What can hang from each mark
j582: j504
j378: j681
j681: j378
j463: j359 j642 j747
j359: j8 j395
j124: j8 j463 j504
j642: j378 j463
j395: j124 j681 j747
j8: j124 j359 j681
j504: j124 j747
j732: j582

Each row was made from one small tree. Brackets hold a mark, then the marks that hang from it, in the order of their numbers. Every link used is in the known rows. Write each row's tree.
Known rows
[j642 [j378 j681] [j463 j359 j747]]: [-26  22 -23  -6 -11  -7 -33 -14  10  -1   4   8  27  20 -13   1 -25  -3
   1  -5  -7 -27  10  11 -26 -25  22  18   7  13 -28]
[j378 j681]: [  4   7   2  -3  -1  -7  -8  -3   3  12  -3  10  -3  -1  -3   8   2  -1
   9  -8  -1 -19 -11  -9 -10  -6   5   6   6   7  -4]
[j395 [j681 j378] j747]: [-10   4   6   5   1   4 -21  -6  19 -19   5   6   1  -5   5   0  -3   1
 -20  11  -5 -31  13 -25  -6  14  -3  -7 -15   6  -6]
[j504 [j124 [j463 j359 j747]]]: [-24   0  -3   1  -7  -2 -22  17  -8   7 -21   1  -1  12  -7   8 -20  -5
  -8  -5  24  11  23  -8 -18  -4  18  -5  13   8 -12]
[j504 [j124 [j8 j359 [j681 j378]]] j747]: [-20  -8  10  15   6  18 -29  13  21   8 -21   7   0 -18  -4   7 -28  11
  -3   1  18  -3  18 -24 -14  20  24 -15   6   7 -18]
[j463 [j359 [j8 j681]] j642 j747]: [-23   1 -19   7  -4   0 -29  -8 -14   3  -1   4  21  22 -22   0 -23  -4
   6   8   7  -5   6   1 -16  -5   9  -2   9   9 -16]
[j359 [j8 j681] j395]: [ -1  -7   4   4  -4   6 -18 -15   7  -5  -4   2  10  -1 -27  13 -13   1
   4  10   6  -5 -22 -21  -2   9   7 -16   8   7  -3]
[j504 j747]: [  4 -12   3   5   4   6  -4   5   2  -6   2   5  -5  -7  -4   5  -4  -9
   5   3   0  -2  13  -2  -1   8   4   5   4   7  -6]
[j395 [j124 j504] [j681 j378] j747]: [-24  -2  16  11  -2  12 -26  -4  17 -20   9  17  11 -13   0  20 -24  -6
 -12  29  -8 -32   8 -33 -11  15  -1 -16 -15  20 -14]
[j395 [j124 j463] [j681 j378]]: [-29   2  13   5  -7  -5 -29   7  11  -6  -1  12   6  -7  -3  14 -22  -4
   1   9  11 -15   1 -24  -1  15   4 -13  -9   2 -21]
[j732 [j582 j504]]: [ 16  10 -20  11 -11   9   8  10   4   4 -13   9   3  -3 -16 -22  13  -7
   7   5  20  -8   3   4   4   4   2   0  -2   8  -5]
[j582 [j504 [j124 j8] j747]]: [  1  -4  -5   8  -9  15  -9  17  15   8 -18  10  -3 -10  -7 -11 -10  -7
   9  11  17   5  22 -13  -8  16  16 -13  14  14 -19]
[j124 [j8 j681] j504]: [-15   5  -3   7  16  20  -7  -9  21  13  -1   5   8 -16  -2  10 -25   7
  -2   6  -7  -4 -13 -17 -14  14   6 -14  -2  15  -7]
[j359 [j395 j681]]: [ -8  -1   4   1   0   5 -14  -3  10  -9   0  -4   2   8 -17   5   2  -6
 -10   4   2 -15  -3 -14  -5   7  -3 -10  -1   6  -7]
[j732 [j582 [j504 [j124 j8] j747]]]: [  8   5 -17  16  -9  16  -2  18  10   8 -18  11   1  -9 -18 -18   3  -5
   8   5  27  -5  13  -3  -3  12  11  -4   3  17 -11]
[j582 [j504 j124 j747]]: [  8  -6  -5   8 -11  11  -5  16   9   4 -17  13  -5  -9  -8 -10  -1 -11
   9  14  16   1  25 -12  -4  13  12  -9  15  10 -15]
[j463 j642 j747]: [-14   3  -3   3   5  -6 -13   2 -18   4   5   7   9  15 -13  -7  -3  -2
  -9   0   0  -8  12   9 -20 -12   6   4   0   6 -18]
[j642 [j378 j681]]: [-12  13   2  -5   0  -5 -21 -10  15  11   5  10  14  -1  -4  -2  -9   5
   9  -6  -8 -25  -7  -5 -10 -12   8   8   7   0  -3]
[j8 j124 [j359 [j395 j681 j747]]]: [-27  -2  18   4  -4  15 -25  -6   7  -1 -21  -3   7   7 -13   9 -30   8
 -14   9  11  -9  -2 -20 -16  10  11 -23  -3  -3 -22]
[j124 [j8 j681] [j463 [j359 j395]] j504]: [-36   4 -11   2   6  15 -27   0  17  15 -15   3   8   5 -15  16 -48  -6
  -3  -2  12   7  -7 -17 -24   5  14 -14   7  15 -16]
[j504 [j124 [j8 j359]] j747]: [-21 -11  10  12   4  17 -22  18  12   7 -19   3  -4 -11  -2   9 -28   7
  -2  -2  20   6  19 -16 -15  17  22 -13   8  12 -17]
[j8 [j359 [j395 [j124 j463]]]]: [-22  -6  16   2  -9   2 -22   9  -2  -3 -23   1   5  12 -13  12 -26   2
  -9   1  21   1  -6  -9 -11  -7  10 -17  -1  -7 -18]
[j359 [j395 j124 [j681 j378] j747]]: [-16  -5  16   6  -7   7 -30  -2  15 -23   1   7  11   4 -18  11 -13  -7
 -16  17   1 -24   4 -23 -12   4   2 -14  -9  14 -13]
[j8 [j124 j504]]: [-12   0   4   0   3  17   2  -6   1  14  -1   8   5  -9  -3  11 -25  -2
   7  13  -7   4  -3  -6 -12  11   6  -5   3   9 -10]
[j8 j124 [j681 j378]]: [ -8   9   4   7   5   9 -17 -16  20  11  -8  12  13 -21  -6   1 -14  12
   5  12  -5 -12  -5 -20  -4  15  12  -5  -4  -8 -11]
[j359 [j8 j124 j681] j395]: [ -8  -6   8   4  -4  11 -19 -18   7   2  -7   4  13  -5 -30  15 -24   3
   9  14   5   0 -23 -23  -6  16  12 -18  10   8  -9]
[j582 [j504 [j124 j8 [j463 j359]] j747]]: [ -8  -4 -10   6 -12  11 -17  21  13  10 -24  10  -4  -2  -8  -8 -21 -11
  10   6  25  11  26 -12 -11  13  18 -12  18  13 -22]
[j8 [j124 [j463 j359 j642 j747]]]: [-30   4  -4  -1  -4  -1 -21   2 -13  15 -10   5   9  13 -13   4 -33  -5
   5   0  10  11   9   2 -19  -2  15   0   9   3 -23]
[j359 [j8 [j124 j504]]]: [-11  -7   5   0  -5  13  -1 -10  -3  10   2   8   6  -9  -6  17 -33   0
  18  15   0   9 -16 -12  -4  18   8 -12   8  13  -7]
[j8 j359 j681]: [ -8   5   5  10   6   3 -18 -11  10   3 -22  -1   5  -5  -6   3  -7  18
  -8   2  11 -13 -12 -18   1   4   6 -16  -4 -18  -7]
[j463 [j359 j395] j642 j747]: [-24  -1 -16   3  -6   2 -28   3 -14  -2  -3   0  19  36 -26  -4 -16 -14
  -8   3   5  -6  18  12 -27 -20   7   4   7  12 -20]
[j463 [j359 [j8 j124] j395] j747]: [-16  -8  -7  -3 -14  14 -22  -2 -10  -7 -13  -7  17  29 -21  13 -31 -15
   2   9   7   6   8  -1 -20  -4  15  -6  12  21 -17]
[j504 j124 j747]: [ -6 -12   6  10   1  10 -13  15   4   1  -8   7  -7 -12  -6   9  -9  -4
   2   5  12   1  25 -12  -8  13  14  -2  12  12  -7]
[j582 [j504 [j124 j463] j747]]: [  1  -5  -5   5 -13   5 -10  20   5   8 -20  15  -8  -7 -10  -7  -8 -14
   8   9  23   6  26 -12  -7  10  15 -10  18   8 -19]

Write each row's tree
[-15   6 -23   0 -14  -2 -14  -6  -7 -11   0  -2  15  20 -11   9 -23  -8
  -1   4   4   1  10  13 -14  -7  16   5   3  16 -24] | [j642 [j463 [j359 j8] j747]]
[-19  -7  10  12   7  17 -16  -1  14   0   1  11  12 -17 -10  21 -32  -1
   9  18  -2  -2  -7 -18 -10  13   9 -13   1  20 -15] | [j395 [j124 [j8 j681] [j504 j747]]]
[-20   8   5   3   7  10 -20  -9  10  17 -13  19   9 -16 -10  14 -32   0
  -3  11  -1  -8   1 -23 -21  10  19  -6   0   2 -22] | [j8 [j124 [j463 j747] j504] [j681 j378]]
[-28   5   5   5   4   3 -29  13   9  14 -22   5   2  -4  -5   5 -26   9
 -12  -9  22   6  13 -20 -23   6  25 -12   7   8 -18] | [j504 [j124 [j8 [j681 j378]] [j463 j747]]]
[-21  -7  12  11   0  14 -20   3  18  -9   9  18   8 -19  -2  23 -23 -11
   5  24  -5 -25   5 -27  -3  23   0 -12 -10  16 -20] | [j395 [j124 [j504 j747]] [j681 j378]]
[-29  -3 -14   5  -9   3 -35  -3 -12  -4   1   0  21  33 -29   3 -24 -12
  -1   8   9 -10   8  -1 -21  -3   7  -7   8  17 -23] | [j463 [j359 j8 [j395 j681]] j642 j747]
[-25   3   9  10   2  13 -28   8  21  11 -24   2   6  -8  -6   3 -24  18
 -10  -2  19  -2   3 -22 -16  10  21 -21   2   2 -13] | [j504 [j124 [j8 [j359 j395] [j681 j378]]]]
[-31  12 -18   0  -4  -4 -37  -4  -6   9   3   9  26  29 -17  -8 -21  -6
   3  -3  -2 -22  15   9 -28 -25  11  12  10   8 -20] | [j463 j359 [j642 [j378 j681]] j747]
[-35   0  10   4  -2   5 -28  19   6  14 -27   0  -2   4  -7   7 -34  10
 -11 -12  31  14   7 -16 -21   4  23 -19   8   3 -18] | [j504 [j124 [j8 [j359 j395]] j463]]
[  9   4 -17  14 -11   9  -2  21   3   7 -20  14  -2  -7 -20 -16   4 -10
   6   4  31  -4  16  -3  -2   8  11  -2   6  12 -11] | [j732 [j582 [j504 [j124 j463] j747]]]
[-23  17 -13  -5  -4  -6 -20 -12   7  -8  10   4  24  11 -10  -5 -17   2
 -10  -1 -10 -16  12  14 -20 -18  18  13   0   7 -24] | [j642 j378 [j463 j747]]
[-37   2  15  10  -6  -7 -42   2   8 -15   5  19   9  -4  -8  10 -27  -3
 -12  16   9 -25  10 -27 -12   9   4 -13 -12   7 -23] | [j395 [j124 [j463 j642]] [j681 j378] j747]
[-20  -5   6  -1   3  11  -6   2  -3  15  -5  13  -2 -10  -6  17 -36 -10
   8   8   3  10   5  -9 -16  12  12  -3   8  10 -18] | [j8 [j124 j463 [j504 j747]]]
[-15   8 -23   2 -13  -1 -19  -9   1 -10  -2   3  18  13 -11   7 -24  -5
  -2   6   2  -6  10   7 -14  -5  18   5   0  12 -25] | [j642 [j463 [j359 [j8 [j681 j378]]] j747]]
[-23  13  -4   2   3 -10 -24  -8   4  18  14  17  16   1 -13 -11 -10   8
   9  -4  -5 -22  -5   3 -13 -12   5   8   5  -5 -11] | [j463 [j642 [j378 j681]]]
[-19  -8  10   1  -7  19 -19  -9  13   1   1   9  10  -5 -19  21 -34  -6
   7  19   0 -10 -15 -27 -11  26   8 -20   2  17 -17] | [j359 [j8 [j124 j504]] [j395 [j681 j378]]]
[-34   9 -21   4  -6  -2 -29  -5   3  10   9   6  25  17 -13 -14 -22   0
  11   2  -2 -10   8  12  -9 -14   1   6   7  -6  -8] | [j463 j359 [j642 j378]]
[-28   1  12   4  -3  -6 -26   4  -2 -10  -3   4   4   6 -10  17 -17  -7
  -4   7  13 -10   1 -21  -5  10   4 -14  -2  10 -23] | [j395 [j124 [j463 j747]] j681]
[-20  -5  10   2  -8  -4 -22   6  -4  -4  -4   8   9  10 -26  10 -19  -9
  -3   5  12   1  -4  -5 -13  -9   7  -8   4   6 -15] | [j359 [j395 [j124 [j463 j642]]]]
[ -5   4  -4   5 -12  11  -9  15  14  12 -25   6   0  -3  -3 -14 -11   2
   3   8  22   6  12 -12  -9  10  15 -21  10   5 -18] | [j582 [j504 [j124 [j8 j359]]]]
[-25   9  -3   1   6  -6 -23  -4  -9   6  10  10  19  15 -14 -13  -9   2
  -8   0  -6 -15  12   9 -22 -18   9   7   3   2 -19] | [j463 [j642 j378] j747]
[-25   1   8   7   1  12 -19  13  10  13 -21  -2   1  -3   1   3 -24  15
  -7  -5  20   8   6 -13 -15   9  18 -18   5   5 -11] | [j504 [j124 [j8 j359]]]
[ 18   4 -18  13  -9  11   6  13   5   2 -12  12   1  -6 -18 -19  11 -11
  10   7  20  -9  10   3   3   7   3   2   0  11  -8] | [j732 [j582 [j504 j747]]]
[ 11  10 -18  13 -12  10   3  15   5   8 -17  11   2  -5 -17 -20  11  -4
   5   6  26  -6   9  -1   0   6   6  -4   2  10  -6] | [j732 [j582 [j504 j124]]]
[-34   9   9   9   4  -1 -31 -10   2  22 -27   9   8  -5 -16   4 -35  20
  -1   1  20  -2 -12 -20 -11   8  17 -19   2 -22 -25] | [j8 [j124 [j463 j642]] j359 j681]
[-20 -11  10   3  -4   4 -21   8  -3  -3  -1  13   7   5 -27  19 -26 -16
  -1  11   8  -2   0  -8 -18  -5   7  -7   5  14 -19] | [j359 [j395 [j124 [j463 j642] [j504 j747]]]]
[-19 -13  16   6  -9  14 -26 -10   6 -20   5   7  12   1 -25  28 -31 -10
  -2  27   4 -14 -14 -32 -11  16   2 -25   2  28 -12] | [j359 j8 [j395 [j124 j504] j681 j747]]
[-25  -4   0   3 -11   1 -27  13  -3   4 -19   3   0   9 -12  11 -28  -3
  -5  -1  26  11  15 -15 -16   0  16 -11  15  10  -8] | [j504 [j124 [j463 [j359 j8 [j395 j747]]]]]
[ 13   4 -17  16 -10  13   1  18   5   5 -17  13   0  -8 -19 -18   8  -8
   8   7  26  -7  16  -2   0   9   8  -1   5  14  -9] | [j732 [j582 [j504 j124 j747]]]
[-22  11   1   6   7  -4 -23 -15   3  20  -9  11   8 -11 -19   2 -21  10
   5   3   8  -1  -9 -16  -9  10  12  -7   6 -10 -17] | [j8 [j124 [j463 j642]] j681]
[ -1  -2   2   5  -3   2 -13 -13  10   2  -1   8   8 -14  -6   8 -15   7
  11   9   3  -6 -16 -19   6  16   7 -10   1   0  -1] | [j359 [j8 [j681 j378]]]
[-26 -10  -4  10  -3   1 -29  21  -4   9 -12  12  -4   0 -13   8 -26  -9
   5  -2  25   8  30  -8 -15   6  17   0  17   8 -17] | [j504 [j124 [j463 j359 j642]] j747]
[-28   1  12   5  -1  -1 -29   5   6   1 -12   9  13  -2  -9  13 -33   2
  -1   2  13   3  -2 -14 -15   1  19 -11  -2   9 -24] | [j395 [j124 [j8 [j681 j378]] [j463 j747]]]
